Every row comes from one small tree of marks. Brackets hold a mark, then the marks that hang from it, in alphabetical order. Every link used is in the known rows. Which tree was each row made from?
Known rows
(Z (D L) J): [ 1.64 -1.18  2.21  0.49  1.12 -1.98  5.96 -1.85  3.79 -1.63 -1.68 -3.52
  1.34  2.61  1.42  1.47  0.20 -1.53 -3.82  2.37 -0.56  0.78 -3.06]
(R Z): [-0.62 -0.40  2.48  4.81  0.04 -2.03  1.60  0.27  3.02 -1.83 -0.90 -1.97
 -0.23  1.79 -0.25  3.26  1.08  0.37 -2.71  0.48 -0.23  0.67  0.42]
(J (D L) R Z): [-0.61  2.80  5.64  2.13  0.10 -0.01  4.41 -1.79 -1.22 -0.45 -1.35 -3.16
 -1.02  0.16  1.29  3.00  0.28  1.74 -3.05  0.56 -0.45  1.02  0.02]
(R (L N)): [-1.15  1.59  3.09  1.56  2.18  2.14  1.12  2.25  1.01 -0.08  1.73 -3.39
 -0.01  0.60  0.19  1.82 -0.16 -1.47 -1.77  0.85 -1.72  0.83 -1.12]
(D (J Z) (L N)): [ 2.40  2.11  5.45  1.26  2.57  0.44  1.84  0.27  0.73 -0.03 -2.47 -3.96
  0.60  0.24 -0.08  2.27 -0.70  0.47 -3.76  0.29 -1.51  1.64 -1.79]
(R J (L D) Z): [-0.98 -0.96  2.96  4.23  1.48 -0.62  5.19  1.95  3.83 -2.57  0.78 -1.55
 -0.91  1.31 -1.06  3.78  0.75 -0.80 -2.98  0.94 -1.18 -1.32 -0.84]
(R L): [-1.00  1.39  2.38  1.58  1.27  1.56  1.35  1.48  1.60 -0.29  1.83 -3.04
 -0.19  1.46 -0.63  2.54  0.95 -1.44 -3.15  1.31 -0.89  0.05 -1.34]
(N (L (D Z))): [ 1.24  2.19  0.81  1.89  2.68 -1.80  1.46  1.20  2.22  1.74  0.04 -2.29
 -0.09  2.42 -2.57  1.48  0.55 -0.07 -2.20 -0.18 -0.83  0.91 -2.27]
(Z D (J R)): [-0.22 -0.76  2.51 -0.51  1.71 -2.73  6.28 -0.78  2.85 -2.65 -0.07 -3.29
 -0.55  2.65  1.50  0.39  0.56 -1.43 -2.97  3.07 -1.16  2.00 -2.68]
(Z D): [ 0.51 -0.51  1.24  0.79  1.16 -0.93  3.99 -0.27  2.93 -1.57 -0.63 -2.47
  0.40  2.78  1.09  2.19  1.90 -1.03 -3.90  0.87 -0.53  1.87 -1.46]
(Z (D (L N)) (J R)): [ 1.02 -1.00  3.43  0.04  1.99 -1.76  6.92 -1.43  2.48 -2.03 -0.77 -3.71
  0.69  1.23  1.95  0.41 -0.96 -1.36 -2.52  2.69 -1.54  1.89 -2.58]
(L (D (J R Z)) N): [ 1.27  1.16  5.86  1.20  4.84 -0.75  2.16  2.22  1.41  0.25 -1.16 -2.47
 -1.92  0.10 -0.97  0.64  0.58  1.29 -1.57  1.92 -2.46  1.09 -1.45]
(J (R L) Z): [-2.35  2.32  4.96  0.01  1.38  1.17  3.41  0.34 -0.45 -0.93  2.02 -4.80
 -1.17  1.22 -0.61  1.66  0.48  1.08 -3.41  1.13 -0.22  1.51 -1.51]
(L (D (Z J)) N): [ 0.72  0.43  5.47  2.05  4.49 -2.05  2.60  1.37  1.79  0.98 -0.87 -3.25
 -0.26  1.91 -1.28  0.16  1.13  0.76 -1.43  1.91 -2.05  0.05 -2.41]
(D (J R Z) (L N)): [ 1.89  2.16  5.92  0.75  2.85  0.24  2.89  0.21 -0.18 -0.61 -1.56 -4.03
 -0.33 -0.48 -0.18  1.61 -1.19  0.55 -3.48  0.98 -1.89  2.16 -1.53]
(L (D (J Z)) N): [ 1.55  1.09  5.40  1.51  4.66 -0.59  1.37  2.33  1.99  0.67 -1.77 -2.49
 -1.29  0.67 -0.92  1.10  0.88  1.28 -1.77  1.37 -2.17  0.78 -1.75]
(J (R L) (Z D)): [-1.94  1.49  4.09 -0.94  1.20  0.93  5.15  0.44  0.12 -1.91  1.94 -4.83
 -0.70  1.68  0.58  1.80  0.96  0.20 -3.90  1.41 -0.11  2.16 -2.01]
(L N): [-0.24  0.94  3.41  2.11  2.64  0.17  1.19  0.71  1.22  0.34 -0.63 -2.70
  0.05  0.77  0.41  1.02 -0.22  0.22 -1.33 -0.02 -1.69  1.93 -0.50]
(R (Z D)): [-0.13 -1.20  1.68  3.88 -0.05 -2.18  3.37  0.32  3.55 -2.89 -0.93 -2.05
  0.23  2.35  0.94  3.42  1.48 -0.55 -3.11  0.55 -0.16  1.44 -0.05]
(R (L N) (Z J)): [-1.74  0.23  3.77  3.73  1.02 -0.18  2.06  2.51  2.44 -2.05  1.14 -3.48
 -0.06  0.86  1.00  2.40 -0.96 -1.71 -0.57  1.61 -1.57  0.36 -0.94]
(L (D J) N): [ 2.05  0.65  4.59  1.95  4.80 -0.86  1.16  2.47  2.49  0.59 -1.62 -1.54
 -1.43  0.25 -0.99  0.99  0.85  0.36 -1.42  1.83 -2.79  0.47 -1.30]
(J D (R (L N)) Z): [-2.64  3.78  5.81  1.21  0.92  1.51  3.34  1.30 -2.00 -0.82  1.10 -3.62
 -1.93  0.04  1.96  2.43  0.12  0.44 -1.37  0.64 -1.35  1.63 -0.12]
(J D Z): [-1.27  3.02  4.43  2.38  0.01 -0.14  2.09 -0.48  0.00  0.14 -1.88 -2.89
 -0.79  2.21  1.53  3.51  1.81  1.47 -3.02 -0.40  0.02  0.84 -0.47]
(J (R (L N) (Z D))): [-1.52  0.20  3.27  2.31  1.29 -0.03  4.08  1.88  1.13 -3.02  2.06 -2.89
 -1.02  0.07  0.98  1.90 -0.27 -1.36 -1.42  1.65 -1.60  1.94  0.09]
(L D): [ 1.28 -0.36  3.17  2.54  2.81 -1.32  2.08  0.10  3.41  0.75 -1.19 -1.32
 -0.91  1.70 -1.89  1.85  2.24  1.23 -3.07  2.01 -0.83 -0.93 -1.28]

Which tree is each row?
[ 0.39  1.03  4.00  2.61  1.20 -1.54  3.26 -1.16  1.94 -0.15 -2.10 -2.53
 -0.09  1.40  1.66  1.75 -0.35 -0.64 -1.68  1.80 -1.59  0.13 -1.42]	(Z (J (D (L N))))
[ 1.49 -1.07  2.81  0.49  1.76 -1.48  5.82 -1.32  3.30 -1.40 -1.72 -3.70
  1.50  2.10  2.05  1.01 -0.48 -1.61 -2.88  2.01 -1.14  1.43 -2.99]	(Z (D (L N)) J)
[-0.32 -1.44  2.19  3.34  0.09 -3.20  4.11  0.02  4.14 -3.13 -1.21 -2.59
  0.20  2.80  1.28  2.66  0.93 -0.92 -2.57  1.62 -0.31  1.09 -1.11]	(R (Z D J))
[-0.14  3.13  5.09  0.27  3.32 -1.28  1.89  3.21 -1.07 -1.77  1.76 -4.09
 -1.42  2.14 -1.53  1.35  1.58 -1.81 -3.67  2.16 -2.77  2.14 -2.29]	(D (J (R (L N))) Z)
[-1.52  1.03  3.05  1.18  2.72  1.72  4.51  1.73  1.46 -1.20  1.49 -3.01
 -0.33  1.01  0.15  1.90 -0.63 -1.62 -2.35 -0.18 -2.07  0.82 -1.56]	(R J (L N))
[-1.28  1.01  4.82  0.68  3.49  1.74  5.18  1.72  1.67 -0.31  0.78 -3.59
 -0.63  1.17 -0.66  1.98  0.06  0.32 -2.70  0.17 -1.42 -0.08 -2.45]	(R (J Z) (L D N))
[-1.95  3.37  4.47  2.17  0.89 -0.38  3.27  1.57 -1.65 -1.40  2.03 -2.67
 -1.85  1.14  0.67  2.67  1.57 -1.47 -2.29  1.83 -2.03  0.78 -0.11]	(J (D Z) (R L))
[ 1.41  0.87  4.77  1.13  3.59 -1.56  2.47  1.18  2.20 -0.15 -1.12 -2.09
 -2.18  1.44 -2.07  1.65  2.05  1.44 -3.57  2.63 -1.35  0.06 -1.85]	(L (D (J R Z)))
[-2.36  2.73  4.47  1.31  1.71  2.08  4.80  1.64  0.00 -0.98  0.57 -3.43
 -0.74  1.04  1.60  2.96 -0.27 -0.76 -2.23 -0.86 -1.72  0.80 -1.23]	(R (J D Z) (L N))
[ 2.60  2.39  5.46  1.73  3.03 -1.21  1.87  1.23 -0.26 -0.43 -1.31 -4.28
  1.08  1.53 -1.25  2.04  0.48 -1.07 -4.14  0.78 -2.38  1.57 -2.30]	(D J (L N) Z)
[-0.48  0.26  2.63  3.04  1.16  0.30  2.46  3.90  2.43 -3.46  1.07 -2.86
 -0.17  0.84  1.67  3.33  0.21 -2.89 -1.70  1.05 -1.91  1.66 -0.53]	(R (L N) (Z (D J)))
[-0.57 -1.68  1.68  3.54  0.44 -2.70  6.64 -0.30  4.11 -3.96 -1.27 -1.68
 -0.06  2.68  0.86  3.48  0.96 -0.68 -3.64 -0.39 -0.54  1.46 -0.50]	(R J (Z D))
[ 2.87 -0.15  1.95  0.73  1.54 -0.88  4.09 -0.09  2.98 -1.92 -1.72 -2.43
  0.66  1.77  0.85  2.75  1.25 -1.85 -4.81  1.54 -1.23  1.67 -1.86]	(Z (D J L))
[-0.86 -0.37  4.30  4.09  2.13 -0.60  2.43  2.89  3.36 -1.47  0.78 -2.80
 -0.56  0.56  0.12  2.29 -0.30 -1.04 -0.44  2.53 -1.69 -0.91 -1.13]	(R (L D N) (Z J))
[-2.00  1.59  4.62 -0.93  1.83  1.37  4.99  0.99 -0.34 -1.72  2.01 -5.05
 -0.67  1.05  1.14  1.30  0.16  0.15 -2.83  1.02 -0.70  2.77 -1.82]	(J (R (L N)) (Z D))
[ 0.15  0.07  3.29  4.22  1.46 -0.43  1.42  3.35  3.34 -2.02  0.75 -1.74
 -1.20  0.90 -1.16  3.87  1.45 -1.19 -2.62  2.41 -1.41 -1.09 -0.63]	(R (L (D J)) Z)
[-1.06 -0.30  1.63  3.43 -0.16  0.11  3.14  2.24  3.10 -3.25  1.42 -2.72
  0.23  1.78  1.02  4.01  1.12 -2.23 -2.89  1.20 -0.54  0.64 -0.47]	(R L (Z D))
[ 1.81  2.61  0.98  1.16  2.84 -1.28  0.97  1.70  2.71  1.37 -0.73 -2.01
 -0.79  1.78 -2.14  1.64  0.06  0.18 -2.20 -0.03 -1.03  1.23 -2.30]	(N (L (D (J Z))))
[ 2.74  0.07  2.49  0.70  2.18 -0.41  3.93  0.39  2.51 -1.70 -1.76 -2.67
  0.75  1.25  1.46  2.33  0.55 -1.89 -3.88  1.04 -1.78  2.21 -1.72]	(Z (D J (L N)))
[-1.28  0.56  3.72  0.55  1.86 -1.23  3.74 -0.04  1.76 -1.25  1.13 -3.57
 -1.17  1.74 -0.20  0.45 -0.30 -0.93 -2.24  3.25 -1.47  0.58 -2.28]	(Z (J (R L)))
[ 0.71  2.57  4.54  3.80  0.86 -0.66  2.43 -0.24 -0.48  0.28 -1.75 -2.58
  0.59  1.22  1.07  3.17  1.05 -0.48 -2.50  0.06 -1.62  0.54 -0.18]	(J (D (L N) Z))
[ 0.30  0.78  2.88  2.93  0.97 -0.85  5.42 -1.42  1.85 -1.02 -2.05 -1.26
 -0.35  1.49  0.66  3.24  0.42 -0.31 -3.66 -0.43 -1.32  0.15 -0.47]	(R (J (D L)))
[ 0.78  0.09  4.34  2.09  3.20 -2.90  2.87  0.29  2.61  0.50 -0.76 -2.86
 -0.50  3.27 -2.38  1.24  2.64  0.88 -3.47  2.67 -0.95 -0.96 -2.72]	(L (D (Z J)))
[-1.88  2.39  3.97  1.94  2.10  1.07  4.60  2.23 -0.01 -1.36  1.18 -2.79
 -0.64  1.45  1.04  2.75  0.18 -2.15 -2.07 -0.28 -2.47  0.65 -1.14]	(R (J (D Z)) (L N))
[-0.92  0.22  2.94  0.21  1.57 -0.93  6.38 -1.12  2.31 -1.71 -1.22 -3.32
 -0.04  3.29  0.08  2.31  1.09  0.73 -4.86 -0.83 -0.10  1.64 -2.22]	(R (J (Z D)))
[ 1.57  2.58  1.27  0.85  3.03 -1.47  1.50  1.68  2.21  1.08 -0.26 -2.04
 -1.25  1.39 -2.19  1.34 -0.21  0.18 -2.13  0.29 -1.25  1.53 -2.14]	(N (L (D (J R Z))))
[-0.31  0.13  3.52  0.53  1.88 -0.35  6.65 -1.33  1.98 -1.32 -1.52 -3.62
  0.58  2.46  0.50  2.15  0.31  0.76 -4.43 -1.13 -0.28  1.76 -2.07]	(R (J (Z (D (L N)))))
[ 1.60  2.72  1.33  1.09  3.28 -2.30  1.57  2.09  1.76  0.84  0.23 -2.11
 -0.98  2.02 -2.72  1.22  0.36 -0.50 -2.28  0.62 -1.64  1.43 -2.36]	(N (L (D (J R) Z)))
[ 2.07  2.17  0.43  1.56  3.02 -1.61  0.75  1.85  3.03  1.31 -0.62 -1.34
 -0.92  1.62 -2.19  1.65  0.00 -0.44 -2.05  0.30 -1.45  1.05 -2.08]	(N (L (D J)))
[ 0.25  0.77  3.86  0.51  1.16  0.39  4.09 -1.17  1.39 -0.41 -1.50 -4.63
  1.36  2.15  0.92  2.30  0.82  1.19 -4.23 -0.39  0.42  2.00 -2.11]	(J (Z (D (L N))))
[-1.16  0.76  4.09  0.74  2.59  1.14  5.40  1.05  2.39 -0.57  0.88 -3.32
 -0.79  2.06 -1.49  2.67  1.07  0.43 -4.25  0.63 -0.65 -0.80 -2.71]	(R (J Z) (L D))
[ 1.13  0.86  4.75  2.07  1.45 -2.25  3.89 -1.77  1.00  0.12 -1.05 -4.86
  1.92  2.97 -1.48  1.68  0.69 -0.21 -4.65  1.57 -0.45 -0.02 -3.01]	(D L (Z J))
[ 2.07  2.42  6.08  1.29  3.35 -1.49  2.94  1.05 -1.09 -0.94 -0.50 -4.22
  0.17  0.75 -1.22  1.31 -0.07 -0.94 -3.82  1.51 -2.77  2.09 -1.94]	(D (J R) (L N) Z)
[-1.73  0.77  3.23  4.35 -0.33 -0.81  2.35  1.84  2.53 -2.47  0.77 -2.49
 -0.68  1.47  1.22  3.71  0.21 -2.00 -1.49  2.06 -1.07 -0.64 -0.56]	(R L (Z (J D)))
[ 3.06  1.34  4.21  1.95  2.77 -0.05  1.55  0.61  1.41 -0.23 -2.24 -2.71
  0.41 -0.11 -0.23  2.12 -0.77 -0.93 -3.27  0.85 -2.38  1.26 -1.29]	(D J (L N))
[-2.03  2.07  4.23  4.22  0.27 -0.06  2.94  2.10 -0.31 -2.32  1.14 -1.48
 -2.17 -0.81  2.10  3.17 -0.18 -1.30 -0.14  1.38 -2.43  1.01  1.67]	(J D (R (L N) Z))
[-1.19  0.18  4.24  3.21  2.11 -0.21  3.10  2.10  1.36 -1.81  1.82 -2.31
 -1.70 -0.52 -0.48  1.74 -0.10 -0.25 -1.10  2.21 -1.83  0.59  0.13]	(J (R (L D N) Z))
